Every row comes from one small tree of marks. The marks that hang from a mark follow it in brackets, in alphabetical order. Every link used is in the known rows. Which tree was each row made from?
Known rows
zabe(zumi(mizega pizo siligu)): [-15  13  30   1   7   9   3   6  13  13 -20 -11  -3  10  12   2 -23 -44
 -20  23  13  22  -3 -17  35]
dudu(nolil zumi(zabe)): [ 23   6   4   5  23  15  23   6  47  -4 -21  -3  42  36 -28  -9  40 -19
   4   4 -27  16   1 -18  37]
tivik(dudu): [  8 -14 -10  31  13  -6   4  19   7   4 -39  31  -4  16 -38   2  44   6
 -23 -28 -10  -3  23 -35  37]
zumi(babef dudu mizega siligu zabe): [-20  17   3  16  32  12  20   5  17  -8  -5   1 -14  11  -7   8 -36  -7
  19  36  45   3   4  17 -10]
zabe(zumi(mizega)): [ 21   6  29  -2   4   3   9  12  27   2 -31  -8   1  -3  11 -15  14 -42
 -22   6 -14  43   9 -30  47]
zabe(zumi): [ 23  -7  29  -2  -2  13  -4   5  31  -3 -35 -12   2   2  -4 -13  37 -33
 -23 -15 -24  24  15 -29  50]
zumi(dudu(nolil) tabodu zabe): [  2   9 -35  53  41  25  17 -14  36 -14 -14  27  13  20 -15  27 -15  11
   2   6  13  13   1  10 -12]
mizega(zumi(babef tabodu zabe)): [-10  23  21  -1   7  40  10  -8  32 -28 -16  12   2   8   4  -9   6 -29
  31  41   9   8   3  16  29]
tabodu(zumi(mizega zabe)): [  8  14  27  13   4  12  23  -3  49  -8 -20  -3  22  -5   2 -31  18 -28
  17  43  -9  26  13 -26  28]
babef(zumi(mizega pizo)): [-14  -1  38   5  14  20  18  -6  12   6 -21  -8  10  19   2  -6  17 -19
  -7   7  37  29 -21 -27  40]
zumi(babef dudu mizega pizo zabe): [-19  19  29  -2  27  31  13  -6   2 -27  -6 -10 -11  13  -9  18 -23   4
  26  31  75  17 -14  17  10]
tivik(dudu(nolil zumi(babef siligu))): [ -5  13 -19  14  23  -4   8  37  -6  12 -16  12  11  67 -25   3  22   5
  -4  -2 -17 -26  18   6  26]
tabodu(zumi): [ 10  -7  22  11 -13  12   3  -1  22  -5 -28 -13  13   8 -22 -30  56 -13
  13   0 -17   2  27 -36  42]
dudu(zumi(pizo siligu)): [-15 -12  19  -7   2  21  12   8   0  14 -20 -16  16  38 -38  -2  17 -28
  15   1   4 -11   0 -24  31]
tivik(dudu(nolil zumi)): [ 23   1 -21  22  23  -8  16  29   4  11 -34  21  28  50 -34  -2  50   5
 -19 -23 -28  -7  17 -26  38]
tivik(dudu(nolil)): [ 14   4 -29  44  24 -14   1  20   9   6 -27  31  10  35 -32  13  47  15
 -34 -27 -11  -1  21 -28  36]
zabe(zumi(pizo siligu tabodu)): [-19   3  12  14   5  31  -5  -6  18   7 -21   4  -3  11   8  16 -27 -38
  -6  12  -3   9  -8   1  16]
babef(zumi(dudu tabodu)): [ -8 -21  -6  34  22  38  19 -12  11   0 -26  15  -6  13   1   2   5  13
   6 -10  18   1  -9  -1  -3]
tabodu(zumi(dudu pizo zabe)): [ -6   3  22  24   9  44  12 -22  18 -13 -19 -17  10  10 -16  -9  12  12
  19  25  35  -8  10 -12  11]
siligu(zumi(babef dudu mizega zabe)): [  0   8  17   9   7  24   8  -9  17 -18   2 -11 -16  11  -3  -5   3 -12
  21  37  42   7  -9  -6   5]
siligu(zumi): [ 11 -21  13  15 -19  11  -7  -5  16   1 -16 -10  -2  13 -33 -14  62 -28
  -1 -11 -10  -1   4 -56  42]
zabe(zumi(dudu mizega pizo tabodu)): [ -3  14  10  14  20  29  16  -6  -1  -4 -27   9 -11   2  21  19 -45 -16
  -6  18  37  31 -11   5   5]

Which tree is each row?
[ -5  -4  -1  20   5  19   2   2  32   6 -26  12  -4   3   9   0 -13 -39
  -8   8 -29  10   9  -2  13] : zabe(zumi(siligu tabodu))
[  8   9  18 -21   6   9  10  21   6  -9 -17 -22  22  58 -31  -8  52  -8
  20  -8  -8   9   6   2  46] : dudu(nolil zumi(babef))
[ -9   1  12  30   1  21  11  -5  49   1 -17  -2  19   7 -14 -25  20 -25
  15  34 -24  -9  24 -19  17] : tabodu(zumi(siligu zabe))
[-10   6   7  39  40  43  14 -26  25  -5 -13  -9  22  41  -1  17   5  22
 -14   5  48   2 -21   3  11] : babef(zumi(dudu(nolil) pizo zabe))
[-25  -4  26   3 -17  37 -17  -9  -3 -17  -1  -3 -12  28 -18   8  25 -21
  32  13  30  -3 -24  -3  29] : siligu(zumi(babef pizo tabodu))
[-15  25  41 -19   6  29   2   6   9 -17 -18  -2 -14  12  28   9 -24 -36
  14  31  28  42 -22  22  33] : zabe(zumi(babef mizega pizo tabodu))
[-10   7 -14  34  32   8  28  -1  28   5 -12   9  -5  -1 -13  10 -37 -15
   0  29  29   9   9  -8 -14] : zumi(dudu mizega siligu zabe)
[-17  12  -8  32  12  30  18 -14  40   0 -15  26   8   2  -5  -7 -17 -40
  14  44  -8  -6  13  -6   9] : mizega(zumi(siligu tabodu zabe))
[-13  -8 -21  49  29  18  12  -8   7  16 -13  -4   7  46  -6   8   6  13
 -22 -10  20 -19   6  -6  -3] : babef(zumi(dudu(nolil) siligu))
[-19   4 -12  23   1  17   9  -5  12   7 -20  18   1  11 -11  -5  -1 -38
   6  22  -4 -11  21 -18  16] : mizega(zumi(siligu tabodu))
[ -2   8  17  -6   5  26   0  -1 -20 -14 -19 -22 -17  22 -17 -13  24   5
  14   8  48 -15  26  -5  29] : mizega(zumi(babef dudu))
[  9   3   6  22   4   5  22  -2   1  -3 -25 -10   2   3  -4 -20  15   1
  12  17  23   4  24 -27  13] : tabodu(zumi(dudu mizega))
[ -1  -5 -19  37  28  33  17 -14  32 -18 -22  25   0  -4 -17  15 -10  -1
  14   4  13  10   3   4 -11] : zumi(dudu tabodu zabe)
[-36  12  31  -2  14  32  -4   0  22 -18  -4 -14  -3  25 -27  15  -5 -18
  23  27  32  -2  -8  12  24] : zumi(babef pizo siligu zabe)
[ -8 -13  -5  41  34  48  24 -22  39  -7 -22  21   4   6   8   3  -9   7
   9   9  15   7 -14   8 -13] : babef(zumi(dudu tabodu zabe))
[ -7   9  57 -28  -4  32 -18   7   8 -19 -24 -31  -7  23  -1  -1  25 -21
  -1   0  18  22  -5   2  58] : zabe(zumi(babef pizo))
[ 21   6  13   9  15   8  14   6  10   1 -29  -8  -8  -3  12  -4  -9 -15
 -22   5  14  28  12 -21  20] : zabe(zumi(dudu mizega))
[-14   9 -19  46  38   5  23  -2   6  20  -6   1  11  40   8   6 -19   4
 -22  11  35   1   1  -8  -6] : babef(zumi(dudu(nolil) mizega siligu))
[ -8   4  15   2   9  24  -8   7   2  -1 -19 -20 -24  20   2   1 -14  -6
  -3   4  18 -12  19  14  11] : zabe(zumi(babef dudu siligu))
[-21  17  10  11   4   9  11   8  -9  -1  -7 -15 -11  22   2 -17 -14   1
  27  40  36 -17  25   5  -2] : tabodu(zumi(babef dudu mizega siligu))
[-16   0   0  37  38  25  33 -10  31  13 -11  10   6   8  12  -7 -33 -10
  -4  34  31   6  -4  -3 -14] : babef(zumi(dudu mizega siligu zabe))
[-33 -16  24  17   9  32   1  -8   7  15 -18 -12   5  32 -14  -1  18 -15
  -5  -2  21  -5 -12 -19  30] : babef(zumi(pizo siligu))
